What can hang from each mark:
k_137: k_942
k_942: k_484
k_757: k_942
k_468: k_299 k_527
k_299: k_468
k_78: k_468 k_484
k_484: k_78 k_527 k_942
k_527: k_468 k_484

Each row was made from one small tree. The marks that hang from a mark follow it in brackets, in the order of their numbers. Every link used is in the known rows. Write each row's tree.
Known rows:
k_78(k_468(k_299 k_527) k_484(k_942)): 1.10, 2.55, 0.54, -0.68, 0.03, 4.20, -1.49, 2.35, 2.91, 2.17, -1.60, 0.46, 1.92, 1.91, 6.95, -0.24, -2.03, -1.17
k_299(k_468(k_527(k_484))): 0.84, 0.21, -0.05, 3.81, 0.05, 3.21, -0.91, 3.00, -1.86, 0.30, -4.50, 1.36, 2.20, 1.41, 1.97, -1.58, 0.29, 0.52
k_527(k_484): 0.06, 3.95, 1.56, 3.39, -1.48, 1.97, -1.03, 1.98, -2.90, -1.16, -4.70, 2.79, 0.50, 3.61, -3.34, -2.97, -3.15, -0.93
k_78(k_468(k_299) k_484(k_527)): 3.90, 2.53, 1.19, -2.43, -0.46, 2.60, -2.15, 2.37, 1.36, 0.83, -3.06, 1.13, 0.65, 1.18, 3.97, -1.35, -1.07, -1.16
k_468(k_299 k_527(k_484(k_78 k_942))): -1.14, 2.99, 3.84, 4.91, -2.41, 4.73, 0.48, 2.37, 1.46, 0.96, -1.31, 2.10, 2.54, 2.14, 4.51, 0.10, -0.99, -2.82
k_942(k_484(k_527)): 3.46, 3.15, 2.86, 3.14, -4.02, 0.70, -1.56, 1.36, -1.84, -0.64, -4.16, 4.15, 0.95, 1.39, 1.30, -1.23, -2.12, -0.87
k_757(k_942(k_484(k_78))): 4.72, 2.44, 4.06, 5.14, -1.40, 0.94, -1.36, 2.44, -1.41, 0.19, -4.24, 1.66, 1.35, 0.80, 0.65, -2.72, -3.66, -1.71
k_484(k_527): 3.07, 1.87, 3.48, 3.20, -4.51, 0.64, -1.18, 0.82, -0.35, -0.98, -4.14, 2.94, 0.12, 0.41, -3.40, -2.67, 0.50, 0.10
k_137(k_942(k_484(k_78(k_468)))): 3.62, 3.63, 5.12, 1.81, -1.82, 1.92, -2.17, 2.24, -2.80, 0.22, -3.94, 2.47, 2.37, 0.28, 2.55, -2.47, -2.95, -0.73
k_527(k_484(k_78)): 1.47, 4.80, 2.46, 4.55, -1.17, 2.49, -0.53, 3.29, -3.29, -0.25, -4.00, 3.06, 0.80, 2.64, -3.66, -2.00, -1.94, -1.97
k_527(k_468): 1.71, 1.00, 3.48, 1.90, -1.36, 2.80, -0.92, 1.06, -1.01, -0.22, -3.06, 0.48, 1.50, 1.22, -1.73, -3.45, -4.12, 0.64
k_527(k_468 k_484(k_942)): -0.72, 2.20, 1.66, 1.79, -1.36, 4.08, -0.73, -0.17, -0.56, 0.58, -2.82, 1.94, 2.18, 2.61, -1.70, -1.01, -5.07, -1.23
k_137(k_942(k_484)): 2.03, 3.65, 5.46, 2.38, -2.63, 1.19, -2.16, 0.98, -3.21, -0.81, -4.22, 2.66, 2.15, 1.49, 2.90, -3.54, -5.12, -0.07
k_468(k_299): 0.50, 3.27, 5.60, 2.01, -1.81, 2.99, -0.10, 1.85, 0.06, -1.15, -3.20, 1.07, 0.98, 1.41, 2.63, -3.67, -3.81, -0.40
k_468(k_299 k_527(k_484)): -1.40, 1.83, 3.06, 4.02, -2.12, 3.70, -0.12, 2.26, 0.48, -0.45, -2.40, 1.49, 1.98, 3.29, 4.16, -1.72, -1.84, -1.72
k_484(k_942): 0.30, 3.90, 3.60, 3.45, -3.06, 2.33, -0.39, 0.51, 0.31, -0.10, -3.44, 2.54, 0.92, 1.06, -1.62, -2.37, -3.10, 0.19
k_78(k_468(k_299 k_527(k_484(k_942)))): -0.26, 1.11, 1.09, 0.92, -1.30, 4.21, -0.76, 1.99, 2.28, 0.59, -2.96, 1.07, 1.87, 1.92, 3.12, -0.54, -0.41, -0.98
k_78(k_468(k_527)): 2.21, 0.31, 0.46, 2.12, -1.41, 2.03, -1.51, 2.85, 0.50, 0.01, -3.98, 0.77, 1.03, 1.14, -1.00, -2.39, 1.21, 0.93
k_527(k_468 k_484): 0.36, 1.66, 1.57, 1.81, -0.55, 3.30, -1.06, 1.03, -2.18, -0.26, -3.40, 1.43, 1.70, 3.13, -2.27, -2.37, -4.87, -0.88

Which tree is each row?
1.73, 2.69, 3.66, 3.01, -2.05, 4.64, 0.13, 2.74, 2.78, 2.00, -1.67, 1.44, 2.22, -0.76, 2.51, 0.32, 1.16, -1.48 : k_484(k_78(k_468(k_299 k_527)) k_942)
4.15, 2.81, 6.15, 1.06, -3.22, 2.20, -1.89, 1.42, -1.03, 0.36, -3.38, 2.81, 2.54, -0.59, 4.75, -1.40, -1.80, -1.44 : k_137(k_942(k_484(k_78(k_468(k_299)) k_527)))
2.85, 3.07, 1.33, -2.44, -1.16, 3.42, -1.75, 1.13, 2.96, 1.65, -2.42, 1.60, 1.11, 0.71, 4.55, 0.02, -1.60, -1.45 : k_78(k_468(k_299) k_484(k_527 k_942))
2.20, 2.97, 2.95, -0.02, -2.00, 3.35, -1.32, 0.00, 1.69, 1.66, -1.37, 1.77, 1.60, 1.19, 3.96, -0.49, -4.03, -1.76 : k_78(k_484(k_527(k_468(k_299)) k_942))
-0.32, 2.61, 3.77, 5.02, -1.89, 4.10, 0.24, 3.31, 0.13, 0.29, -1.85, 1.71, 2.16, 2.49, 3.97, -1.00, -0.68, -2.64 : k_468(k_299 k_527(k_484(k_78)))
3.82, 2.53, 4.34, 1.56, -3.89, 3.79, -0.14, 1.34, 3.31, 1.64, -2.39, 2.81, 1.45, -2.13, 0.40, 0.94, 2.53, -1.86 : k_484(k_78(k_468(k_299)) k_527 k_942)
0.54, 4.43, 2.25, 1.96, -0.95, 4.38, -0.33, 2.41, 0.06, 0.97, -3.12, 2.73, 1.61, 1.54, -0.26, -0.07, -1.46, -2.48 : k_527(k_484(k_78(k_468(k_299)) k_942))
2.76, 2.66, 5.61, 2.26, -2.10, 2.88, -1.74, 2.43, -1.29, 0.63, -2.80, 1.87, 3.11, 0.30, 6.30, -1.68, -2.48, -1.30 : k_137(k_942(k_484(k_78(k_468(k_299 k_527)))))
2.99, 1.75, 3.99, 1.48, -3.20, 2.46, -1.28, 0.69, -0.45, -0.10, -2.78, 2.81, 2.08, 0.91, 4.46, -0.76, -3.77, -1.35 : k_942(k_484(k_527(k_468(k_299))))
3.54, 1.75, 2.89, 2.22, -3.45, 1.64, -1.66, 0.79, -1.37, -0.08, -3.39, 3.26, 1.72, 1.01, 1.88, -0.95, -3.21, -0.85 : k_942(k_484(k_527(k_468)))
2.20, 3.93, 1.05, 2.71, -0.37, 2.82, -1.02, 3.65, -2.48, 0.11, -4.42, 2.53, 0.82, 2.10, -3.71, -1.58, -0.52, -1.65 : k_527(k_484(k_78(k_468)))
3.02, 1.94, 6.11, 2.69, -4.17, 4.48, 0.31, 0.20, 2.90, 1.90, -0.87, 2.29, 2.38, -1.91, 1.25, 0.79, -0.29, -2.30 : k_484(k_78 k_527(k_468(k_299)) k_942)
-0.59, 1.67, 3.40, 0.75, -0.33, 4.61, -0.47, 0.93, -0.72, -0.32, -2.55, 0.72, 2.17, 2.94, 1.82, -2.15, -5.86, -1.61 : k_527(k_468(k_299) k_484)
3.24, 3.32, 2.89, 2.96, -1.28, 3.21, -0.97, 4.12, -0.93, 0.91, -2.77, 2.42, 2.13, 0.89, 5.12, -0.26, -1.26, -1.80 : k_942(k_484(k_78(k_468(k_299 k_527))))
2.69, 2.94, 1.88, 0.67, -2.13, 2.42, -1.70, 0.14, 0.69, 1.67, -1.96, 2.21, 1.33, 1.35, 1.30, -0.67, -3.43, -1.20 : k_78(k_484(k_527(k_468) k_942))
2.64, 0.07, 4.83, 1.25, -3.63, 2.81, -0.72, 0.04, 1.32, -0.28, -2.57, 1.38, 1.42, -0.05, 0.70, -1.95, -1.80, -0.53 : k_484(k_527(k_468(k_299)))
1.26, 0.35, 2.21, 1.00, -1.24, 3.41, -0.86, 2.81, 1.94, 0.01, -3.16, 0.08, 1.54, 1.04, 3.17, -2.12, 0.20, 0.14 : k_78(k_468(k_299 k_527))
2.15, 2.07, 0.48, -0.73, 0.86, 3.41, -1.83, 3.54, 1.29, 1.31, -2.28, -0.10, 1.48, 2.42, 6.31, -1.53, -1.55, -0.91 : k_78(k_468(k_299 k_527) k_484)
1.64, 3.97, 2.08, 1.84, -0.23, 3.61, -0.68, 3.59, -1.56, 0.10, -3.77, 2.12, 1.16, 1.97, -1.01, -1.42, -1.27, -2.18 : k_527(k_484(k_78(k_468(k_299))))
4.27, 2.38, 6.21, 2.56, -3.55, 1.83, -1.99, 0.82, -2.28, 0.47, -3.07, 2.88, 2.81, -0.32, 2.70, -1.66, -2.90, -1.23 : k_137(k_942(k_484(k_78 k_527(k_468))))
-1.22, 2.20, 1.02, 5.33, -2.89, 2.69, -0.63, 1.34, -0.02, 0.24, -2.95, 2.66, 1.74, 3.13, -0.38, -0.94, -0.81, -0.96 : k_468(k_527(k_484(k_942)))
3.76, 1.88, 4.75, 3.63, -4.40, 3.43, -0.18, 0.22, 1.77, 1.95, -1.62, 2.86, 1.99, -1.78, -2.02, 0.53, 0.60, -1.68 : k_484(k_78 k_527(k_468) k_942)
0.37, 5.37, 2.57, 4.55, -1.88, 3.18, -0.22, 2.14, -1.60, 0.59, -3.33, 3.61, 1.36, 2.12, -2.73, -0.72, -2.03, -2.26 : k_527(k_484(k_78 k_942))
